Known rows, with every step that occurs
koro -> pabef -> gisib -> zuvef -> midug -> gadil -> kimud: [ -4   6  -1  -1  12  -1 -16 -12   6   1  -1   1   1  -5  -9  10   4  -4
   7 -14 -18  -4  -8  -5  10   7  10   1  -4  -3  -8 -17   3 -13  -9   7
   1   7  -4   3  -2   1 -11   2  -7 -17   4   3   3  -1   5   9   5  -3
  -9   0  -1 -13   2   4   5  -8   2  -2  -4]
zarufu -> zogo -> kimud: [ -6   5  17  12  13  -2  19   0  -5   0  11  -4  -5   2   6   9   4  -9
   9  -1  24  -1  -5   3   5   4  -7   3  -2   3   0   7   4  18  -6  15
  -9   6  -8  -7  -3  13   0  -5  13  -4  -1  12   5  22  -4   1  -3 -14
   4   3  -2   8  -4  -7   1  12   2   7  -2]
gisib -> koro: [ -9   2 -14  -3   9  -2  15  -3   0  -4   7   0   2   0  -3   9   4 -12
   7  -2  10  -6  -8   4  10  -6 -14  -7  -4  -1  -4  -3  -5   2  -3   8
 -10   7  -7  -6  -4   9  -6  -4  -3 -18  -6   8   2   2  -6  -4   1  -3
   2   1  -6   5  -7   2  -4  -9   1   3   2]
gisib -> koro -> pabef -> midug -> gadil -> kimud: [ -6   3 -12  -8  13  -3 -13  -7   1  -4  -1   4   1   2 -11  20   0  -7
  15 -15  -4  -4  -4   0  18  -7 -11  -6  -9  -8  -6 -12  -8 -13  -2   4
  -2   9  -6  -2  -4   1 -14   2 -15  -5   5   9   2   7   3 -12   6  -2
  -8  -1  -4  -2  -6   6   0  -2   4  -4   3]
zuvef -> midug -> gadil -> kimud -> zogo -> volu -> pabef: [ -5   5 -14  -8  10  -5   0 -10   7  -3  12 -12   5  -2   1  -9 -12   4
   4   5   4  -2  -8  -5  10  23   6 -12  -7  -3   3  -3  -3  -2 -10   5
   1   3  11   3   5 -15 -11   2   0  -2 -11  25   0  -9   0   8   3  -3
   1   1  -2  -6  -5   2  14  -1 -10   0  -6]
zarufu -> zogo -> kimud -> gadil -> gisib -> koro -> pabef -> midug: [ -2   8  22   9  10 -12 -13   8  -7   1   3 -13  -2   4  -6  24  -4  -6
   3 -10  12   3  -2   6  15   8  -4  10  -5   1  -9   2  -3   1  -3   9
  -6   4 -11  -3 -11  10  -7  -3   7  24   7   2   0   3   8  -4  -1 -11
   1  11   2   6  -3   0   8  20   5   1   2]
koro -> pabef -> gisib -> zuvef: [ -1   8   1   6   9  -4   2  -2   3   3   2   1  -2  -4 -11  11   9 -17
  -9  -3 -11  -6  -8   1   6  -9   0  15   2  -2  -8 -10   7   1 -10  12
  -6   8 -10  -2  -3  10  -8  -5   1 -15  -2 -13  -1   6   4  13   0  -7
   2  -2   3  -5   3  -4   0  -9   1   3  -4]
kimud -> zogo -> volu -> zarufu: [ -1   4 -15  -4   8  -4   9   3  -6  -3  12 -10  -2  -2   1 -11  -6 -12
  -5   9  11  -3  -7  -2   3  -5  -9  -5  -2  -2   3   5  -1  16  -8  11
  -7   4  -3  -3   0  -3  -6  -8   5   9 -20  11  -1   8  -2   7  -1  -9
  14   1   1  -1  -5  -6  -6   7 -12   0  -9]
gisib -> zuvef -> midug -> gadil -> kimud -> zogo: [ -9   3 -21  -7  11   0  -6  -6   7  -6   6  -4   7  -1   3  -4  -9   2
   8 -13   5  -4 -10  -7   6  14   3 -18  -2  -2   1  -9  -1  -6  -4  13
   1   4  14  -9  -2   1   1   5 -11 -17 -14  12   3   1   1  10   7  -2
  -5   2  -3 -11   1   2   9  -2 -10   5  -1]
zogo -> kimud -> gadil -> gisib -> koro -> pabef: [  2   7   8   3   7  -9 -19   0  -4   1  -1 -12  -4   1   0  23   6  -5
   2 -20  11   2  -7   5  13   6   1  14  -6  -2  -3   5   0   1  -3   8
 -12   8 -12  -4 -13   1  -9  -8   8  13   3  -3   5   1  -1  -7   0 -10
  -2  11  -2   2  -3   2   2   4   8  -7  -2]
kimud -> zogo -> volu: [ -5   5 -12  -1   7  -4   7   3   3  -5  18 -10   3  -1   4 -15  -6  -8
  -5   8  10  -9  -8   0   3   0  -9  -8   0   2   4   6  -1  17  -8  11
 -10   4   4  -5  -3   1  -3  -5   7  -1 -16   5  -2  12  -2   1   0  -7
   9   3  -1  -1  -7  -3   1   1  -3   4  -6]
zuvef -> midug -> gadil -> kimud: [-11   2 -10  -4  14   1   0 -17   0  -4   3  -4   3   0  -5   6  -4  -1
  13  -7   9  -2  -6  -9   8   8   5 -15  -6   2   0 -18  -5  -8  -4  10
  -3   8   1  -4  -1  -7  -7   3  -1 -18  -4  14   3   0  -7   1   4  -5
 -10   1  -4  -5  -6   4   1 -14   0  -4   0]
midug -> pabef: [ -6  10  -5   1   7   0   5  -3   0   0   6  -8   0   1 -10   1   2 -19
   2  12  12  -3  -5   4   3  -3 -13   0   1   0  -4 -16  -2  10  -7  12
 -10   5  -5  -2  -3  -8  -1  -2   3 -24  -8   0   0  10  -5  10   1  -3
  -1  -4 -10   9  -8  -5   1 -16   5   5  -2]
midug -> gadil -> gisib: [ -7   5  -3   1  15  -2 -17  -9  -1   1   6 -11  -4   2  -9  14  -2 -11
  -1 -11  11   0  -6  -5   2  -5   4  -4   0   1   2 -13  -1   3  -2  14
 -10   8   0 -14  -9   1   0  -3   1 -10   2   7  -2 -10  -8   2   2  -8
  -3   3  -1   1  -3   1  -2  -6   7  -8   0]
zogo -> volu: [ -5   4  -6   0   8  -4  13  -1   0  -5  11  -9   0   2   0  -9   2 -17
  -1   8  10 -10  -7  -2   3  -3  -7  -3  -1   0   3   3  -3  10  -7   9
 -13   3  -8   0  -3   2  -6  -8   9 -12 -11   5  -2  13  -7  -3   2  -6
   7   1  -1   2  -7  -1  -4  -7   3  -1  -3]
zarufu -> zogo -> volu: [ -7   4  -6   6  10  -3  25   3  -1  -2  19  -8   0   2   4  -4   3 -13
  -1  10  14  -6  -5   3   2   4  -7  -2   1   7   0   8   1  11  -9  11
 -11   2  -9   2  -2  15  -2  -6  14  -5  -4   8  -2  18  -2   7  -3  -9
   9   3   1   5  -6  -3   1   6   0   6  -1]
gadil -> kimud -> zogo: [ -5   6 -24   0  13  -1  12  -3   2  -2  13  -3   2   3   2  -4  -4  -3
   9  -1  11  -4 -10  -4   5   2  -1  -7  -5   0   4  -6   1  12  -6  13
  -7   7   8 -10  -5 -14  -2  -2   0  -8 -14   4   3  13   2   5  -1  -9
   2   2  -3  -4  -4  -7  -1   2  -5   1  -4]
midug -> gadil -> kimud -> zogo -> volu -> koro -> pabef -> gisib: [  1   7 -12  -8  13  -3 -21  -2   1   1  13  -1   4  -3   2 -14   4  -2
   7 -13   4  -1  -8   5  10  10   1  -4  -4  -8  -1  -1   5  -8 -12   4
  -8   8   1  -3  -5  -4 -19   0  -5  22   4   8   0   3   7   8  -2 -10
  -2   5   9 -13   2   2   4   9  -3  -9 -10]
gisib -> koro -> pabef: [ -2   4 -10  -2   8  -1   5  -1   3  -2   6   0   2  -3  -6  16   8  -9
   3  -3   4  -5  -8   8  15  -7 -14   2  -6  -1  -7  -4  -2  -3  -7   9
 -10   9 -10   1  -2  10  -9  -6   0 -14  -3  -1   4   4  -3  -2   2  -4
   0   2  -6   2  -9   1   1 -11   6   2   0]
zuvef -> midug -> gadil -> gisib -> koro: [-12   3  -6  -6  15  -1 -21  -8   4  -3   4 -10   5  -3 -11  17  -6   0
   5 -19   3  -1  -7  -3   9   2  -2 -15  -5  -2  -5 -12 -10  -8   0   7
  -6   4  -1  -6  -7   4  -6   1  -9 -13  -1  18   1 -19  -8  -3   6   1
  -7   4  -3   0  -6  12   7 -12   4  -1   4]
kimud -> gadil -> gisib -> zuvef -> midug -> pabef: [ -7   9  -1  -2   0  -7 -21   4   0  -1  -4 -21   7  -2 -10   4  -4 -16
  -6   6   6   1  -6  -5  -1  12   2   2   3   2  -9 -24  -3  -2  -3  11
  -6   0   0  -2  -8  -9   6   1   3 -18 -13  -8  -4 -13  -4  22   6   2
  -4   5  -3   2   4   2   6 -15   0   6   2]
midug -> pabef -> koro: [ -5   9  -4  -2   8  -1   1  -3  -2  -1  12  -2   3   3  -9   6   2 -21
   4  16  20  -5  -6   8   1  -4 -15   2   1  -5 -13 -13  -7   7  -1  12
 -10   1  -7  -2  -1  -6  -2  -2  -3 -32 -12  -1  -3   8  -4   9   0  -2
  -3  -1  -8  10 -10  -2   1 -16   9   3   1]
koro -> pabef -> gisib -> zuvef -> midug: [ -4   8  11   3   7  -4   1  -3   3   2  -1  -4   3  -8 -12   6   4 -11
  -6  -1 -13  -5  -8  -4   6  -1   2  11  -2   0 -13 -19   3  -2 -11  10
  -2   5 -12   6   0   8 -12  -2   2 -21  -5  -6  -1  -2   2  14   2  -2
  -3   0   1  -6   0   0   6 -14   0   9  -3]
zarufu -> zogo -> kimud -> gadil -> gisib -> zuvef -> midug -> pabef: [ -6   9  13  12   2  -7 -13   8  -2   2   1 -23   0   0   0  10  -4  -9
   0  -3  19   2  -4   2  -1  22   4   9   2   5  -9  -3   3   6  -3  13
  -8  -3  -3  -2  -7   2   6   1  11   2  -6   1   1   2   2  17   2  -5
  -3   7  -2   5   3   0  12  10  -1   8   2]
volu -> zarufu: [ -3   2  -7  -2  10  -4  12  -6 -10  -1  -1  -4  -6   1  -9   6   2 -15
   0  10   8   0  -5  -5   5 -10  -5   1  -2  -1  -1 -15  -3  13  -7  11
  -8   8 -10  -4  -1  -4  -4  -7   4  -3 -14  11   1   1  -8   2  -1  -7
   7  -2  -2   6  -5  -7 -12  -5  -4  -2  -5]

Rows
[ -4   8 -17  -5  10 -11  19   1   0  -3   8 -11   4   3  -5 -11 -13 -10
   0  19   4  -2  -7  -2   7   3  -1   0  -9  -6   2  -5  -2  11 -10   4
   0   3   8   2   3 -16 -10  -2  -4   9 -18  18  -4  12   5   1   1  -6
   8  -1   0   1  -7  -6   6   3 -10   0  -6] => gadil -> kimud -> zogo -> volu -> pabef -> midug
[  0   3 -23 -10  13  -6  -1 -11   3  -2  17  -4   2   6   2  -8  -6  -7
   8  12  15  -5  -9   2   7  18   2  -3  -5 -10  -2   7  -4   3  -2   6
  -3   1   8  -4   4  -6 -11   0 -11  -4 -12  23  -3  -5   3   9   0  -6
   5   2   1  -4  -6   1   7   5  -3  -5  -4] => midug -> gadil -> kimud -> zogo -> volu -> pabef -> koro
[  0   2   1  -1   7  -3   7   0  -2   0   4   1   3  -2  -3   6  15 -12
   5   2  15   2  -5   3  11  -5 -10  -2  -2   0  -8 -16   0  -4 -10   8
  -7   8 -13  -1  -4  -6  -9  -4   3  -3  -3  -2   2   5  -5  10  -1  -8
   0   4   2   3  -1  -5  -4 -15   3   0  -3] => volu -> koro -> pabef
[ -3  10  11   2   1 -10 -30   1  -5  -3  -1 -18   3   1  -4   9  -6 -17
   2   0  19  -2  -6   0   1  18   6   7  -1  -6 -17  -7  -6  -1   1  11
  -5  -5  -7  -6  -8  -2   1   1  -3 -12 -14   2  -2   0   0  10   3   0
  -6   7  -2   4  -1   4   7  -6   6   3   3] => zogo -> kimud -> gadil -> gisib -> zuvef -> midug -> pabef -> koro
[ -6   5   4  -7  10 -11 -18  -2   2  -4  -2 -13   0   1 -15   5 -10 -25
 -11  10  -1  -2  -2  -7   1  -1   6   2   0  -9  -2  -2  -5  -1  -7   4
   0   0   1 -11   1   6  -3  -3 -11  -5  -6  17  -5 -16   0   6   6  -4
   6  -1   7   3   3   3   5   3  -2  -5   3] => zogo -> volu -> pabef -> midug -> gadil -> gisib -> zuvef
[ -3   5  10   6   7 -10 -10   0  -4  -3  -6 -15  -6   4   2  12   3 -16
  -1  -6  17   0  -7  -4   1   6  10   9  -1  -1   2   5   4   6  -3  14
  -9   4  -4 -20 -13   4   2  -7   4   3  -7  -3   1   1  -3   0   1 -11
   4   9   3  -1   8  -3  -2   5   0  -4   0] => zogo -> kimud -> gadil -> gisib -> zuvef
[ -3   2   2  -5   8 -11 -33   8   0  -7  -1  -7   2  -3  -8   4   0 -23
  -6  -6   6  -1  -1  -5   5  -5  -1  -2   0 -10  -9  -5  -7 -15  -7   5
   0   1 -12 -11  -7   9  -4  -1 -13  13  -2   3  -2   0   1   5   7  -5
   0   4  11  -2   4   8   1   3   5  -9   2] => zogo -> volu -> koro -> pabef -> midug -> gadil -> gisib -> zuvef
[ -7   6  -4  -3  13  -1  14  -5  -1   0   6   1   2  -1  -8   7   4 -12
   3  -4  -5  -5  -9   5   7  -9 -11   2  -4  -4  -5 -10  -1   5  -7   5
 -10   9  -9  -6  -4   6 -10  -4  -7 -11  -1   7  -2  -4  -2  -2  -1  -4
   2   1  -4   3  -4   1  -1  -4   2   7   0] => pabef -> gisib -> koro
[ -4   8  11   5   9  -4   1  -2   2  -1   2  -3   2   0 -15  13  -3 -13
  -2   8   2  -3  -3  -4  11 -15  -9   5  -2   1  -9 -18  -4   2  -8  10
  -3   7  -9  -1  -3  -4 -12  -4   1  -7  -3  -3  -1  12   2  -1   3  -8
  -1  -3  -4   3  -7  -4  -3 -12   7   4  -3] => koro -> pabef -> midug
[-10  15  10  -1   8   0   1  -8   1   4   6 -11   5  -5 -16  -4  -4 -11
  -4  10  -2  -4  -6   1   1  -1  -7   4   0   2 -11 -25   0   6  -8   7
  -7   4  -7   8   0 -11 -13   1   5 -22  -2   3  -3  -6  -1  11   0   1
  -7  -4  -6   4  -8  -2   6 -16   7  10  -4] => zuvef -> midug -> pabef -> gisib
[ -7  11  -2   3   8  -2   0  -2   3   2   0  -3   0  -1 -14  -1   6 -25
  -4  10  -4  -6  -6   5  -2  -3  -7  10   3  -5  -8 -13   5   7  -9  11
  -7   4  -3  -4  -3   2  -2   0  -4 -27  -7  -6  -3   6   1  17   0  -2
   0  -6  -2   3   1  -3   1  -7  -1   9  -2] => midug -> pabef -> gisib -> zuvef
[ -1   1  16   8   9  -8  11   1 -12   2   0  -8 -11   4   3  11   2  -8
   5   3  28   5  -3   0   8  11  -6   6   0   6  -1  -2   4  13  -6  13
 -11   6 -12  -7  -4   4  -3  -8  15  23  -2  13   2   5   0  10  -7 -15
  10   7   0   3   3 -10  -5  15  -8   1  -5] => volu -> zarufu -> zogo -> kimud -> gadil
[ -5   6  -4  -5   3 -10 -25   2  -4  -2   2 -17  10   1 -11   7  -8 -20
  -3  11  11  -2  -5  -2   0  14   3   4   3  -2 -18 -21  -7  -6   2  11
  -5  -7  -4  -4  -7  -7   4   1  -5 -21 -17  -8  -7 -13  -1  21   6   4
  -5   6  -1   1  -1   4   6 -17   4   4   4] => kimud -> gadil -> gisib -> zuvef -> midug -> pabef -> koro
[ -6   6  -2  -4  10  -1 -28  -6   3   0   5  -9   4  -8 -12  22  -2   3
   2 -22  -2  -1  -7  -1  14   2  -1  -6  -5  -1  -9  -9  -7 -11  -2   8
  -4   8  -6   1  -5   6  -8   0  -3 -12   5   7   2 -17  -6   0   5  -1
 -10   4  -3  -3  -7  11   9 -12   8  -4   2] => zuvef -> midug -> gadil -> gisib -> koro -> pabef
[ -3   5  -9  -2  13   0 -33  -4   4   2   7  -5  -2  -4 -11  23   5  -5
   0 -20  -1  -1  -7   5  12  -4  -2  -6  -3  -4  -5  -4  -3  -8  -3  10
 -10   9  -6  -4  -9   9  -5  -3  -4  -2   7   1   4 -12  -5  -2   3  -5
  -5   4  -1  -1  -6   6   3  -7  11  -8   1] => midug -> gadil -> gisib -> koro -> pabef
[ -3  -1 -27 -11   7  -7  -9  -5  -1  -9   3  -7   2  -3   4 -14  -9  -2
   4  -5  -1  -4  -8 -10   5   8   1 -15  -5  -6   5   2  -3  -1  -6   8
   0   2   5   0   2  -1  -4   1  -7   4 -22  26   3   3   0   8   6   0
   5   0   3 -13   1   3   1  13 -17  -6  -5] => gisib -> zuvef -> midug -> gadil -> kimud -> zogo -> volu -> zarufu
[ -6   1  11  -1  11  -6  -2   7  -1  -3   9  -3   4   1  -2  -2   2 -12
   3   3  20   1   1   3  10   6 -15  -5  -1  -1 -10  -1  -4 -11  -9   4
  -2   2 -13  -2   0  13 -10   0  -3  17   8   8  -4   9   4   5   1  -9
   0   4   7   2  -1   2   4   6   4   1  -1] => zarufu -> zogo -> volu -> koro -> pabef -> midug -> gadil
[ -4   0  -5   3  11  -2  23   1  -9   2   6  -4  -6   3  -5   7   1 -12
   3  12  12   2  -4  -1   4  -3  -8  -1  -2   5  -2 -11   2  19  -7  14
  -7   7 -10  -1   1   1  -1  -6  12   3  -9  11   2  10  -3  16  -4 -10
   9   0  -1   7  -2  -7  -5   4  -7   4  -5] => volu -> zarufu -> zogo
[  0   0  -4   2   6  -4  13   9  -3   0  18  -4   3  -3   6  -6  14 -12
   0   6  18  -1  -4   8   7   9 -13  -1  -2   5  -6   2   1   0 -12   8
  -8   3 -16   6   0  10  -4  -5  13  12   0   1   0  15  -2  18  -3 -10
   5   7   7   4  -3  -2   2   3   1   0  -3] => zarufu -> zogo -> volu -> koro -> pabef
[ -6   6  -5  -4   4  -3  -1  -3   1  -5   8  -5  10  -3  -7   4  -1 -19
   2  14   9  -7  -6   3   0   6 -10  -1   1  -6 -19 -19 -10   2  -1  11
  -1  -4  -6   2   2   1   1   3 -10 -44 -22   2  -4   6  -2  17   5   6
  -4  -3  -5   4  -7   3   5 -18   6  10   4] => gisib -> zuvef -> midug -> pabef -> koro
[-10   0 -17  -5  11   0  -4 -13   5  -7  -1   0   2  -1  -1   7  -2  -8
  12 -10   2  -4  -8 -11   6  10   4 -13  -4  -2   0 -14  -4 -11  -5  10
   0   4   3  -8  -1   2  -2   4  -8 -26  -8  14   4  -1  -4   7   8   0
  -8   1   0  -6   3   4   1  -8  -5   0   2] => gisib -> zuvef -> midug -> gadil -> kimud
[ -7   7  18   2  10  -2 -18 -10   6   1  -3  -3   3  -7 -11  11   4  -9
  -4 -11 -17  -5  -7  -1   8   2   3   4   2  -1 -10 -16   3 -12  -9  11
   0   7  -8   0  -1  10 -12   1  -5 -21   4  -2  -3 -12   3  12   4  -2
  -6   0   1 -13   4   4   9 -13   4   6  -2] => koro -> pabef -> gisib -> zuvef -> midug -> gadil
[ -5   4  22  12   9  -5  17   0  -5   1   7  -8  -4   5   6  10   4  -8
   6   1  28   0  -4   2   7  15  -7   4   2   5   0   4   5  11  -4  16
 -13   4  -6  -9  -8   9  -1  -4  13   8   0  -1   0   8   0   3  -5 -14
   5  10  -1   5   2  -6   1   7  -1   5  -3] => zarufu -> zogo -> kimud -> gadil
[ -4   7   4  -7  11  -8 -34   8   1  -1  10 -11   6  -3  -5  -7  -7  -6
  -4  -9  13   1  -3  -2   8   1  -3  -6   0  -8  -5  -4  -6  -6  -6   6
   0   3   0  -9  -9  -1 -10   1 -10  30   1   6  -4   0   4   0   4 -10
   1   8  10  -3  -1   4   7   3   3  -9  -4] => kimud -> zogo -> volu -> koro -> pabef -> midug -> gadil -> gisib
[ -1   7   8   0  12  -4   1  -2  -3   5   4   2   1  -4  -8   4  13 -12
  -2  -1   5   1  -6   4   7  -5  -7   8  -3  -1 -11 -21   4   0 -11   8
  -7   8 -14  -2  -3  -1 -15  -4   1   6   4  -1   1   2   0   9  -4 -12
  -2   4   4  -1  -1  -4  -4  -9   3   0  -5] => volu -> koro -> pabef -> gisib
[ -4   4   4   7  11  -7   1   5 -10   3   7 -12  -3   4   3  18   3  -7
   6 -14  22   2  -6   6   6  15  -5   6  -4   3  -2  11   2   6  -2  10
 -13   4  -5 -11 -11  14   0  -5  10  18   4   8   2   4  -1  -1  -4 -10
   3  13   0   6   0  -1   4  14  -1   0   3] => zarufu -> zogo -> kimud -> gadil -> gisib -> koro
[ -7  13  -8  -5  10   1   4  -4   0   3   3  -3   1  -2 -11   8   5 -18
   2   1  -1  -5  -8  11   3  -4 -16   7  -2  -7 -10 -13  -1   7  -7   6
 -13   6  -7   4  -2   1  -9   0  -4 -20  -1   3  -1  -4  -2   3  -1   1
  -2  -2  -7   6  -6   0   1  -8   3   7  -1] => midug -> pabef -> gisib -> koro
[ -8   4  13  -1  10  -5  14  -4   4   4   9  -7   3  -3  -6  -3  -4 -11
  -7   8 -10  -4  -5   3   0  19   3   2   2  -1  -9  -2   4  -4 -13   5
   0   0  -2   6   9  16  -9   3  -1  -6   3  22  -7 -17   4  22   1  -2
   6   1   4  -4   6   2  17   4  -9  12  -1] => zarufu -> zogo -> volu -> pabef -> gisib -> zuvef -> midug -> gadil
[ -7   7  -7  -7  13  -2  -2 -12   7   3   1  -2   6  -1  -8   0  -9  -1
   3  -1 -12   1 -10  -3   7  17  11  -1  -3  -5  -3 -14   5  -4 -10  10
   5   5  12  -3   4  -5  -9   5 -15 -10  -7  18  -1 -18   5  20   2  -1
   0  -1  -1 -12   8   2  16  -4 -18   8  -3] => volu -> pabef -> gisib -> zuvef -> midug -> gadil -> kimud -> zogo
[ -7   8  -8  -1   3  -2   4   0   6  -4   2 -12   6  -5 -10   5   0 -17
   0  11   5  -5  -6  -2   2   4  -8  -3   1   0  -9 -14  -5   2  -6  12
  -4   0  -3   5   1  -2   0   1  -2 -34 -18  -1   1   5  -5  13   7   4
  -3  -4  -7   5  -1   0   6 -18   0  12   2] => gisib -> zuvef -> midug -> pabef
[ -1   6   1  -2   4  -7  -9  11   4  -3   9  -4  12 -11   2 -18   4  -9
  -7  -1  -6  -4  -9   4   6   9  -3  -2  -1  -4 -11  -5   1  -5 -14   4
  -1   0  -6   6   1   5 -12   1  -5  10 -11   2  -2   4   6  17   1  -2
   2   7   9 -10   4   2  10  -2  -9   7  -6] => kimud -> zogo -> volu -> koro -> pabef -> gisib -> zuvef -> midug
